Known rows, with every step that occurs:
pebut -> gazet -> lekiz -> difi -> gipari: [ 0.79 -1.69  6.54  5.00  3.61  1.56  2.93 -0.24 -3.07 -1.05  1.28  2.07
  0.61 -1.27  1.68 -0.48  0.61 -3.45]
gipari -> gazet -> lekiz: [ 0.92 -1.40  3.34 -1.61  2.58 -0.33  2.05 -0.39 -1.78 -3.03  1.18  2.48
 -3.04 -1.44  1.93 -1.44 -2.46 -2.18]
lekiz -> difi: [ 0.31 -2.09  1.86  1.77  1.17 -0.08 -0.52  0.63 -0.63 -0.37  1.00  1.09
  1.99 -0.94  1.43 -0.15  2.03 -1.09]
gazet -> pebut: [-0.30 -0.72  0.27  0.19 -0.66 -0.18 -0.49 -0.53 -1.22 -4.59  1.01  2.06
 -2.87 -0.87  2.26 -0.30 -3.89 -1.14]
lekiz -> difi -> gipari: [-0.85 -1.84  2.77  4.23  2.54  0.53 -0.56  0.36 -1.82  1.60  0.92  1.85
  1.12 -0.23  1.01  0.21  0.72 -1.65]
lekiz -> pebut: [-0.09 -2.15  1.31 -0.44 -1.63 -0.32 -0.18  0.20 -0.62 -2.84  1.02  2.56
 -0.90 -0.89  1.60  0.00 -1.35  0.05]
gazet -> lekiz -> difi -> gipari: [-0.68 -1.43  4.50  3.84  3.48 -0.16  0.45 -0.58 -2.43 -0.83  1.01  1.59
  0.23 -0.60  1.35 -0.66  0.08 -3.51]
pebut -> gipari -> gazet: [-0.25 -1.96  3.25 -0.84  1.64  0.48  2.55  1.54 -0.70  0.28  0.78  2.90
 -2.56 -1.97  1.67 -0.88  0.24 -1.46]
gipari -> pebut: [-0.25 -0.52  0.10 -1.80  1.35 -1.00  1.94 -0.37 -0.18 -3.42  1.06  1.61
 -2.32 -0.75  1.47 -1.60 -3.03 -0.81]
difi -> gazet: [-0.61 -1.87  2.55  1.15  0.99 -0.48 -1.52 -1.07 -2.00  0.35  1.39  2.40
  0.42 -0.62  2.66  0.08 -1.59  0.44]
pebut -> lekiz -> difi -> gipari: [-0.31 -2.38  4.42  3.13  1.84 -0.09  0.13  0.23 -2.02 -0.20  0.75  2.29
  1.50 -1.72  2.22 -0.93  0.76 -1.66]
difi -> gipari -> pebut -> gazet -> lekiz: [ 0.16 -0.03  4.73  1.40  3.68  0.73  5.10 -1.25 -2.45 -4.04  1.30  2.47
 -3.18 -1.08  1.74 -1.80 -4.24 -3.17]
gazet -> lekiz -> pebut -> muno: [ 1.09 -2.69  0.77 -1.95 -0.78 -0.54  0.88 -0.09  0.10 -6.16  1.32  2.72
 -0.79 -1.11  1.72  0.40 -2.43 -1.48]
gazet -> lekiz: [ 0.56 -0.91  2.25 -0.20  1.44 -0.99  1.38 -0.90 -1.30 -3.61  1.07  1.24
 -0.92 -1.27  1.47 -1.31 -1.80 -2.14]
gipari -> pebut -> gazet -> lekiz: [ 1.44 -0.23  3.96 -1.20  2.28 -0.06  5.53 -0.88 -1.49 -6.17  1.42  1.75
 -2.73 -1.81  2.13 -2.08 -2.79 -2.52]
gazet -> lekiz -> difi: [ 0.49 -1.75  3.45  1.18  2.34 -0.99  0.81 -0.35 -1.36 -2.99  1.12  1.05
  0.82 -1.35  1.71 -0.98  1.31 -2.96]

Rows:
[-0.70 -1.96  4.88  0.62  1.87  0.35  1.41 -0.61 -2.94 -2.39  1.09  4.38
 -4.77 -0.71  1.89 -0.45 -3.69 -2.25]	difi -> gipari -> gazet -> lekiz -> pebut
[-0.30 -1.60  1.89  0.95  4.29 -0.37  2.21 -0.33 -0.69 -4.03  1.17  2.09
 -1.40 -0.31  1.40 -0.28 -2.19 -3.90]	gazet -> lekiz -> difi -> gipari -> pebut -> muno
[-0.54 -2.63  3.75  2.79  1.81 -0.46 -1.98 -0.47 -2.16  1.27  1.44  2.27
  2.20 -0.72  2.91  0.49  1.78 -0.47]	lekiz -> difi -> gazet
[-0.08 -0.39  3.06  1.81  2.66  1.62  4.07 -0.24 -1.80 -1.44  1.24  2.61
 -2.33 -0.77  1.51 -1.02 -3.79 -1.21]	difi -> gipari -> pebut -> gazet
[ 0.11 -1.81  2.97 -0.97 -0.41 -1.01  1.04 -0.84 -1.40 -5.22  1.13  2.49
 -2.01 -1.26  1.80 -0.88 -2.01 -1.73]	gazet -> lekiz -> pebut
[-0.20 -2.85  5.33  2.02  2.87  0.42  0.76  0.81 -2.67  0.61  0.83  3.59
 -0.70 -1.82  2.91 -0.96  0.13 -1.62]	pebut -> lekiz -> difi -> gipari -> gazet
[ 0.15 -2.83  2.78 -0.36  1.87  1.07  1.20  0.04 -1.51 -3.43  1.31  4.63
 -3.70 -0.57  1.79  0.67 -4.28 -2.07]	difi -> gipari -> gazet -> lekiz -> pebut -> muno
[-1.17 -0.92  1.80  0.28 -0.60 -0.22  1.20  0.46 -0.69 -3.44  0.75  2.21
 -3.34 -1.75  2.16 -0.50 -1.73 -2.43]	gazet -> pebut -> gipari
[ 0.64 -3.06 -0.80 -1.40 -1.84  0.27 -0.49  0.93  0.93 -3.56  1.24  2.83
 -0.02 -0.74  1.43  1.17 -1.99  0.31]	lekiz -> pebut -> muno
[ 1.19 -2.36  3.29  0.62 -1.61  1.49  2.12  0.48 -1.17 -3.00  1.33  2.88
 -0.29 -1.59  1.88  0.04 -0.59  0.12]	lekiz -> pebut -> gazet
[-0.08 -1.16  1.36 -0.96  0.43  0.43  0.12  0.10 -1.75 -3.57  1.12  3.16
 -5.17 -1.00  2.72 -0.35 -4.54 -1.12]	gipari -> gazet -> pebut
[-2.11 -2.28  5.11  2.83  0.92 -0.51 -0.81 -0.08 -2.41 -1.40  1.18  3.12
 -1.20 -1.50  3.83  0.66  1.17 -2.60]	lekiz -> difi -> gazet -> pebut -> gipari
[-0.93 -0.79  2.55 -0.33  1.60 -1.01  2.44 -0.80 -1.55 -3.37  0.78  2.76
 -2.39 -1.57  2.38 -2.25 -4.20 -1.28]	difi -> gipari -> pebut -> lekiz
[ 0.03 -2.42  6.34  0.36  3.70 -0.33  3.27  1.10 -1.59 -1.35  0.88  2.56
 -1.84 -2.36  2.06 -1.19  2.86 -4.29]	pebut -> gipari -> gazet -> lekiz -> difi
[ 0.13 -0.97  1.75 -2.73  0.50 -1.73  2.57 -0.41 -0.57 -5.47  0.85  2.06
 -1.79 -2.24  2.70 -2.63 -2.91 -0.75]	gipari -> pebut -> lekiz
[-1.50 -1.04  2.28  2.30  3.60 -0.12  1.12 -0.05 -1.34 -0.50  0.96  2.04
 -1.27 -0.09  1.31 -0.81 -1.00 -2.14]	lekiz -> difi -> gipari -> pebut
[-0.33 -1.50  4.04  0.65  2.01 -1.21 -0.16 -2.02 -2.79 -1.99  1.45  2.34
 -0.40 -0.96  2.95 -0.63 -2.20 -1.45]	difi -> gazet -> lekiz
